What can hang from each mark
Q_45: Q_131
Q_422: Q_734
Q_522: Q_933
Q_734: Q_179 Q_522 Q_787 Q_933
Q_179: Q_787
Q_787: Q_374
Q_374: Q_734 Q_787
Q_353: Q_734 Q_787
Q_933: Q_734
Q_131: Q_422

Each row was made from one small tree. The marks that hang from a mark follow it in brackets, in the order of their numbers. Every link used is in the known rows. Write each row's tree.
Known rows
Q_353(Q_734 Q_787(Q_374)): [-1.809  0.867  0.903  0.098 -0.015 -0.329  2.313  2.720  1.797 -4.576
 -0.998  0.422  0.613  0.193 -0.407 -1.062 -0.504  1.594 -0.989 -0.888
  1.023 -1.237  0.122  0.163]
Q_522(Q_933(Q_734(Q_179 Q_787(Q_374)))): [ 1.276 -0.435 -0.451  0.378 -0.079  0.905 -1.910 -3.997 -1.028  1.055
  0.551 -2.908  0.051  0.339  1.863 -1.984 -0.398  2.354  5.757 -0.326
 -0.496 -0.878 -0.229  0.123]
Q_179(Q_787(Q_374(Q_734(Q_522)))): [-1.627  0.666  0.122  1.037 -0.177  0.196  0.249  4.032 -1.795 -1.109
  0.345  1.363  0.518 -0.186 -1.684 -0.027 -1.134  0.054  0.924 -1.890
  0.202 -0.245  0.061 -1.107]
Q_933(Q_734(Q_179 Q_787)): [ 0.623 -1.132 -0.727 -0.107 -0.027  0.328 -0.481 -0.953  1.133  0.175
 -0.111 -1.406  0.035  0.610  1.477 -0.965  0.336 -1.524  1.430  0.578
  0.590  0.012  0.016  0.176]
Q_734(Q_522 Q_933): [-0.689 -0.510 -0.546 -0.361 -0.157 -0.398  2.096 -0.486  1.009  0.141
 -0.101  0.802 -0.252  0.159  0.498  1.556 -0.327 -1.846 -1.300 -0.157
  0.072  0.015 -0.104  1.096]
Q_422(Q_734(Q_179 Q_787(Q_374))): [ 1.533 -0.603 -0.363 -0.730  0.576  0.405 -1.180 -4.126  0.272  1.478
  0.361 -0.824 -0.066 -0.164 -0.582 -0.681  0.464  2.129  0.847  0.182
 -0.477  0.101 -0.112  0.812]
Q_179(Q_787(Q_374(Q_734))): [-2.568  1.796  0.147  0.777 -0.008  0.237  0.550  2.872 -1.423 -1.942
  1.006  0.487  0.465 -0.128 -0.842 -1.282 -0.945 -1.387  1.479 -1.043
  0.110 -0.995  0.045 -1.519]
Q_374(Q_787): [-0.995 -0.227 -0.820 -0.130 -0.075 -0.652  1.553  0.748  3.188 -2.787
  0.513 -0.121  0.211  0.047  0.539  0.385  0.337 -4.398 -0.635  0.922
 -0.803 -0.228 -0.396 -0.505]
Q_374(Q_734 Q_787): [-1.106  0.963 -0.599  0.684 -0.351 -0.054  2.923  1.793  2.670 -2.900
  1.209  0.401 -0.162 -0.249  1.129  0.477 -0.078 -6.277 -0.283 -0.365
 -0.690 -0.202 -0.183 -0.999]
Q_933(Q_734(Q_179 Q_522 Q_787)): [ 1.739 -2.030 -0.729  0.160 -0.192  0.386 -0.710 -0.678  0.732  1.081
 -0.857 -0.417 -0.012  0.559  0.788  0.310  0.246 -0.041  0.614 -0.241
  0.704  0.777  0.029  0.506]
Q_131(Q_422(Q_734(Q_522 Q_787(Q_374)))): [ 1.159 -2.067  0.112 -0.463  0.156  0.133 -1.903 -4.853 -1.566  0.986
 -0.223 -0.790 -1.011 -0.474 -1.042  1.696 -0.969  2.569  0.888  1.620
 -2.119  0.826 -0.068  0.949]
Q_933(Q_734(Q_787)): [-0.044 -1.570 -0.942  0.220  0.033  0.121  0.081 -0.538  1.807 -1.379
 -0.046 -1.530 -0.026  0.555  2.038  0.179 -0.955 -3.457  0.884  1.248
 -0.487 -0.551 -0.012  0.228]
Q_933(Q_734(Q_179 Q_787(Q_374))): [ 0.439 -0.667 -0.570 -0.004 -0.126  0.714 -0.607 -3.417 -0.479  0.533
  0.049 -1.467  0.026  0.522  0.766 -1.948  0.025  0.789  5.302 -0.142
  0.635 -0.125 -0.162  0.496]
Q_45(Q_131(Q_422)): [-2.329  0.430  0.790  0.429 -0.141 -0.804  0.789  3.272 -1.382 -2.022
 -0.525  0.241  0.128 -0.319  0.039 -0.301  0.226 -4.022 -1.258  4.224
 -1.743 -1.501  0.331  1.100]
Q_353(Q_787): [-1.643 -0.160  0.060 -0.460 -0.195 -0.441  1.807  1.628  3.030 -2.627
 -0.828  0.820  0.069  0.338  0.875 -0.001 -0.308 -1.357 -3.508 -0.685
 -0.264 -0.758 -0.061 -0.167]
Q_734(Q_179(Q_787) Q_522 Q_933): [-0.326 -0.128 -0.456 -0.834  0.075  0.048 -0.549 -0.357 -0.710  1.304
  0.160  1.073  0.376  0.338 -1.202  0.332  0.485  0.673 -1.326 -0.052
  2.097  0.708 -0.016 -0.314]
Q_374(Q_734): [-1.794  1.636  0.399  0.878 -0.202 -0.381  2.818  4.299  1.141 -1.807
  0.262  0.429 -0.190 -0.151  0.979 -0.069 -0.379 -4.170 -1.541 -0.679
 -1.046 -0.819  0.248 -0.549]
Q_422(Q_734(Q_179 Q_522 Q_787)): [ 2.880 -1.883 -0.474 -0.545  0.555  0.011 -1.221 -1.557  1.377  2.027
 -0.747  0.168 -0.043 -0.185 -0.551  1.603  0.541  1.025 -3.170  0.016
 -0.181  0.981  0.030  0.872]
Q_734(Q_179 Q_933): [-0.757  1.122 -0.063 -1.035 -0.107 -0.067  1.858 -2.118  0.771  0.905
  0.396  0.044 -0.171  0.184  0.679 -0.837  0.902 -1.304 -0.054  0.393
  0.798 -0.282 -0.014  0.724]
Q_45(Q_131(Q_422(Q_734(Q_179)))): [-0.643  0.695  1.115  0.006  0.140 -0.455 -1.754 -0.106 -1.929  0.302
 -0.286  0.135 -0.644 -0.624 -0.450 -0.606  1.460 -1.681 -2.356  5.282
 -1.351 -0.401  0.240  0.886]
Q_422(Q_734): [-0.937  0.020  0.072 -0.007  0.432 -0.873 -0.679  0.846  1.861 -1.006
 -0.203 -0.263 -0.521 -0.194  0.335  0.784 -0.063 -1.937 -3.525  1.781
 -1.999 -0.449 -0.089 -0.043]
Q_522(Q_933): [-0.873  0.643  0.626  0.469  0.119 -0.747 -0.208  2.463  1.244 -1.289
  0.068 -1.440  0.282  0.000  1.516 -0.038 -0.559 -0.893 -1.043  0.381
 -2.274 -1.521 -0.045 -0.311]
Q_734(Q_179): [-0.854  0.972  0.603 -0.298  0.003 -0.608  0.543  2.340  1.169 -0.174
 -0.321  0.187  0.309  0.170  0.076 -1.145  1.220 -0.102 -1.286 -0.207
 -0.152 -0.048  0.113 -0.136]
Q_131(Q_422(Q_734(Q_179(Q_787(Q_374))))): [-1.311  0.718  1.281 -0.835  0.194 -0.104 -4.444 -2.976 -3.568  0.917
  0.689 -0.563 -0.706 -0.410 -2.266 -1.434  0.390  4.214  1.738  2.442
 -0.580  0.512 -0.052 -1.203]
Q_422(Q_734(Q_179 Q_522 Q_787 Q_933)): [ 2.786 -1.865 -1.239 -1.176  0.512  0.445 -0.176 -5.985  1.184  3.008
  0.115 -0.085 -0.512 -0.017  0.404  1.844  0.430 -0.181 -2.021  0.667
  0.592  1.082 -0.073  1.460]

Write each row's tree
[-0.130  0.669  0.589  0.611 -0.243 -0.064 -1.971  0.544 -0.354  0.384
 -0.081 -1.980 -0.328  0.359  2.271 -1.470  0.355  0.812  1.777  0.842
 -0.977 -0.688 -0.092 -0.769] | Q_522(Q_933(Q_734(Q_179)))
[-0.451  0.046  0.384 -0.067 -0.007  0.014 -1.906  1.795 -1.856  0.448
 -0.369  1.140  0.857  0.118 -2.805 -1.045  0.443  3.627  1.016 -1.376
  1.241  0.170 -0.072 -0.746] | Q_734(Q_179(Q_787(Q_374)) Q_522)
[ 1.174 -1.945 -1.541 -0.736  0.137  0.121  2.466 -2.684  1.728  0.756
  0.135  0.091  0.185  0.366  0.944  2.087 -0.834 -2.531 -1.140 -0.366
  0.333  0.294 -0.017  1.505] | Q_734(Q_522 Q_787 Q_933)
[-0.113  1.728  0.848  0.814 -0.499  0.390  1.495  1.675 -1.298  0.920
 -0.304  1.390  0.107 -0.247 -1.010 -1.100  0.440  1.378  2.106 -2.901
  0.362  0.402  0.127 -0.013] | Q_787(Q_374(Q_734(Q_179 Q_522)))
[-1.052  0.958  0.355  1.148 -0.443  0.055  2.139  2.588 -0.689 -0.667
 -0.243  1.270 -0.038 -0.301 -0.573  0.099 -0.704 -0.509  1.410 -2.260
 -0.578 -0.177  0.066 -0.063] | Q_787(Q_374(Q_734(Q_522)))
[ 1.761 -1.052 -0.268 -0.288 -0.014  0.435  0.563 -1.658 -0.139  1.504
 -0.588  0.234  0.697  0.082 -1.273 -0.328  0.337  2.797  2.064 -2.224
  0.466  0.569 -0.025  1.006] | Q_734(Q_179 Q_522 Q_787(Q_374))
[ 0.819 -1.595 -0.665 -0.016  0.059  0.033  1.214 -0.712  0.634 -0.046
 -0.609  0.105  0.574  0.096 -0.847  0.751 -0.909  0.794  1.598 -1.471
 -0.586 -0.210 -0.108  1.113] | Q_734(Q_522 Q_787(Q_374))
[-0.322  1.091 -0.396 -0.201 -0.121  0.465  0.908  1.095 -1.287  1.286
  0.825  1.652 -0.034  0.012 -0.363  0.274  0.139 -1.164 -0.723 -0.899
  2.237  0.691  0.193 -0.681] | Q_374(Q_734(Q_179(Q_787) Q_522 Q_933))
[ 2.544 -0.878 -0.117  0.010  0.117  0.514 -0.726 -2.162 -0.616  1.995
 -0.309 -1.189  0.698 -0.059 -0.301 -0.197 -0.004  4.334  2.514 -2.162
 -0.614 -0.044 -0.151  0.749] | Q_734(Q_179 Q_522(Q_933) Q_787(Q_374))
[ 0.781  0.315 -0.540  1.191 -0.349  0.010  1.496  2.036  1.762 -1.570
  0.744 -0.179 -0.029 -0.440  1.409  1.601 -0.513 -3.485 -0.075 -1.028
 -1.405 -0.057 -0.319 -1.172] | Q_374(Q_734(Q_522(Q_933)) Q_787)
[ 0.230  0.274  1.036 -0.036 -0.208  0.023  1.496  1.902  0.667 -2.089
 -1.893  1.467  0.603  0.170 -1.534 -0.968  0.630  4.957 -1.112 -1.964
  2.520  0.178  0.122  0.423] | Q_353(Q_734(Q_179 Q_522) Q_787(Q_374))
[ 1.854  0.780 -0.235  0.880 -0.378  0.271  0.542  0.953  0.908  0.065
  0.709  0.148 -0.045 -0.429  1.011  0.590  0.572 -1.176  0.342 -1.784
 -0.359  0.703 -0.242 -1.067] | Q_374(Q_734(Q_179 Q_522(Q_933)) Q_787)
[-0.424 -0.907 -0.118  0.359 -0.187 -0.036 -2.924  2.300 -0.812  0.187
 -0.666  0.498  0.193  0.588 -0.694 -0.382  0.252  0.673  0.052  0.360
  1.536  0.503 -0.082 -1.288] | Q_933(Q_734(Q_179(Q_787) Q_522))
[ 1.955 -1.439 -1.176 -1.154  0.071  0.407  1.790 -3.547  0.955  2.111
  0.119  0.176  0.113  0.376  0.335  1.088  0.345 -0.308 -0.501 -0.807
  1.309  0.941 -0.034  1.439] | Q_734(Q_179 Q_522 Q_787 Q_933)
[-0.693 -0.468 -0.016  0.465 -0.243  0.399 -3.285  0.503 -2.362  0.531
 -0.441  0.144  0.254  0.445 -1.516 -1.507  0.113  3.088  3.782 -0.345
  1.458  0.342 -0.206 -1.086] | Q_933(Q_734(Q_179(Q_787(Q_374)) Q_522))
[-1.761  0.681  0.177  0.271 -0.128  0.374 -2.874 -0.276 -2.128 -0.362
  0.279 -0.583  0.070  0.584 -0.841 -2.724  0.204  1.800  4.818  0.423
  1.221 -0.433 -0.208 -1.381] | Q_933(Q_734(Q_179(Q_787(Q_374))))
[-1.451  0.279  0.805  0.334  0.260 -0.854 -1.211  0.732 -1.222 -1.236
 -0.340 -0.041 -0.661 -0.586  0.087  0.446  0.187 -3.514 -3.141  5.770
 -2.364 -1.078  0.191  1.030] | Q_45(Q_131(Q_422(Q_734)))
[-0.128 -1.007  0.968 -0.242 -0.026 -0.854 -2.033 -0.582 -0.714  0.044
 -0.655  0.117 -1.273 -0.427 -0.600  1.969 -0.391  0.532 -2.886  2.668
 -2.328  0.984  0.021  0.059] | Q_131(Q_422(Q_734(Q_522)))
[-0.955  1.025 -0.398  0.511 -0.486  0.469  3.257 -1.426 -1.024  0.397
  0.642  1.239 -0.526 -0.237  0.430  0.377 -0.917 -1.406  2.868 -1.913
  0.172 -0.137 -0.029  0.800] | Q_787(Q_374(Q_734(Q_522 Q_933)))
[-1.568  1.640  1.183  0.023  0.531 -0.339 -0.947  3.836 -1.323 -2.136
 -0.114  0.088  1.237  0.214 -2.267 -2.221  0.529  2.828  1.114 -0.269
  2.342 -0.802  0.272 -1.088] | Q_353(Q_734(Q_179(Q_787(Q_374))))
[ 0.348  0.475  0.655  0.180  0.196  0.078 -3.197  1.183 -2.454  1.158
  0.023 -0.353  0.873 -0.039 -1.644 -1.110 -0.060  5.403  1.971 -1.329
  0.128 -0.392 -0.177 -1.253] | Q_734(Q_179(Q_787(Q_374)) Q_522(Q_933))
[-1.540  1.966  0.525  0.212  0.058  0.065  0.152  4.705 -0.607 -0.649
  0.691  0.816  0.459  0.029 -0.554 -1.308  0.429 -1.482 -1.338 -0.800
  1.070 -0.171  0.348 -1.884] | Q_374(Q_734(Q_179(Q_787)))
[-0.923  2.324 -0.095 -0.200 -0.282  0.394  3.090 -0.466  0.162  0.926
  1.103  0.635 -0.414 -0.001  1.485 -0.895  0.564 -3.036  0.091 -0.607
  0.940 -0.072  0.264  0.116] | Q_374(Q_734(Q_179 Q_933))
[ 0.897  0.642 -1.246 -0.023 -0.590  0.652  3.420 -2.769  1.469  0.535
  1.104  1.421 -0.422 -0.212  0.660  0.702  0.904 -3.834  0.872 -1.000
  1.443  1.363 -0.258 -0.058] | Q_374(Q_734(Q_179 Q_522 Q_933) Q_787)
[-2.786  1.877 -0.671  0.228 -0.091  0.586  1.454 -1.014 -1.776 -0.882
  1.915  0.292 -0.073 -0.020 -0.007 -0.963 -1.252 -2.310  3.123 -0.374
  0.863 -0.831 -0.082 -0.702] | Q_179(Q_787(Q_374(Q_734(Q_933))))
[ 1.865 -0.396 -0.300  0.258 -0.060  0.559  2.022  1.643  0.684  1.249
 -0.275  0.891  0.373 -0.094  0.308  0.702  0.181 -1.402 -1.448 -1.933
  0.712  0.946  0.313  0.397] | Q_374(Q_734(Q_179 Q_522 Q_787))
[ 1.091 -1.242 -0.022  0.266  0.391 -0.173  1.771  2.490  0.626 -2.111
 -0.898 -0.068  1.053  0.057 -1.123  0.926 -0.789  1.111  0.394 -1.203
  0.820 -0.512  0.209  0.932] | Q_353(Q_734(Q_522 Q_787(Q_374)))
[-0.536  0.481  1.423 -0.872  0.050 -0.584 -2.444 -2.029 -0.949  0.777
 -0.049 -0.520 -1.320 -0.440 -0.487 -0.323  0.914  1.538 -1.467  2.833
 -1.611  0.823  0.141 -0.268] | Q_131(Q_422(Q_734(Q_179)))
[ 0.931 -1.393 -1.625 -0.684  0.023  0.510  2.132 -5.032  0.254  0.750
  0.412 -0.143  0.116  0.187 -0.029  0.887 -1.057 -0.341  2.624 -0.994
  0.342  0.021 -0.184  1.784] | Q_734(Q_522 Q_787(Q_374) Q_933)
[ 0.038  0.798 -0.252 -1.019  0.291 -0.133 -0.100 -4.288  0.783  1.749
  0.653 -0.087 -0.802 -0.098  0.724 -0.020  1.010 -0.891 -1.707  1.702
  0.031  0.141 -0.093  0.763] | Q_422(Q_734(Q_179 Q_933))
[-0.089  1.669 -0.170  0.097 -0.588  0.839  2.548 -2.705 -1.740  1.888
  0.644  1.399 -0.426 -0.185 -0.152 -0.758  0.411  0.761  3.357 -2.419
  1.231  0.593  0.021  0.793] | Q_787(Q_374(Q_734(Q_179 Q_522 Q_933)))
[ 1.441 -0.255  1.661 -0.511 -0.001 -0.411 -3.936 -1.902 -2.244  2.371
 -0.454 -1.240 -1.239 -0.635 -0.006  1.006  0.437  4.179 -1.599  1.868
 -2.190  1.008  0.000 -0.284] | Q_131(Q_422(Q_734(Q_179 Q_522(Q_933))))
[-1.442  0.447  0.039 -0.681  0.066 -0.358  3.434  0.630  2.905 -3.618
 -0.364  0.495  0.101  0.390  1.363  0.198 -0.553 -1.610 -3.169  0.388
  1.913 -1.088  0.212  0.525] | Q_353(Q_734(Q_933) Q_787)
[ 0.178 -0.608  0.244  0.413 -0.468 -0.199 -1.044  1.463  0.199  0.641
 -1.232  0.213 -0.433  0.472  0.463 -0.291  0.658  0.475  0.669 -0.036
  0.596  0.565 -0.093 -0.046] | Q_933(Q_734(Q_179 Q_522))
[ 1.896 -1.822 -0.536  0.175  0.298 -0.189 -0.104  0.895  1.356  0.290
 -0.353 -1.211  0.628  0.058  1.143  1.947 -1.124  0.297 -1.502 -0.935
 -1.595 -0.494 -0.044  0.393] | Q_734(Q_522(Q_933) Q_787)
[-0.224 -0.329  0.260 -0.239  0.151 -0.456 -1.552  3.727 -0.421  0.231
 -0.550  1.147  0.818  0.194 -1.952  0.087  0.619  1.770 -2.316 -0.322
  1.208  0.555  0.053 -0.959] | Q_734(Q_179(Q_787) Q_522)
[-0.765  0.325  0.307  0.465  0.098  0.058 -3.832  1.528 -1.301 -0.219
  0.381 -1.837  0.210  0.432  1.194 -1.723 -0.109  1.245  1.280  1.133
  0.094 -0.657 -0.081 -2.054] | Q_522(Q_933(Q_734(Q_179(Q_787))))
[ 0.434  1.100  0.647  0.928 -0.001  0.255 -1.669  4.508 -1.646  0.920
  0.414  0.315  0.621 -0.277 -0.108  0.021 -0.118  1.387 -1.279 -1.902
  0.338 -0.025  0.196 -1.882] | Q_374(Q_734(Q_179(Q_787) Q_522(Q_933)))
[ 0.928 -0.775  0.369  0.537  0.352 -0.755 -2.254  0.937  1.058  0.483
 -0.394 -0.755 -0.552 -0.485  0.582  2.027 -0.620  1.280 -3.591  0.906
 -2.626 -0.178 -0.171 -0.016] | Q_422(Q_734(Q_522(Q_933)))
[ 3.622 -1.548 -0.416 -0.297  0.633  0.140 -2.631 -2.132  0.822  2.537
 -0.284 -1.279  0.020 -0.291  0.485  1.645  0.173  2.589 -2.618 -0.195
 -1.315  0.514 -0.027  0.398] | Q_422(Q_734(Q_179 Q_522(Q_933) Q_787))
[ 0.428 -1.483  0.105 -0.935  0.426 -0.296 -1.421 -3.063  0.037 -0.136
  0.357 -1.333 -0.950 -0.322  0.415  1.499 -0.728 -1.286 -1.937  3.166
 -2.285  0.152  0.101  0.480] | Q_131(Q_422(Q_734(Q_787)))
[-0.518 -0.201  0.254 -0.037  0.209 -0.760  2.636  2.222  1.097 -1.803
 -0.503  0.568  0.227  0.180  0.231  1.553 -0.404 -1.297 -1.963  0.555
  1.264 -0.391  0.249  0.984] | Q_353(Q_734(Q_522 Q_933))
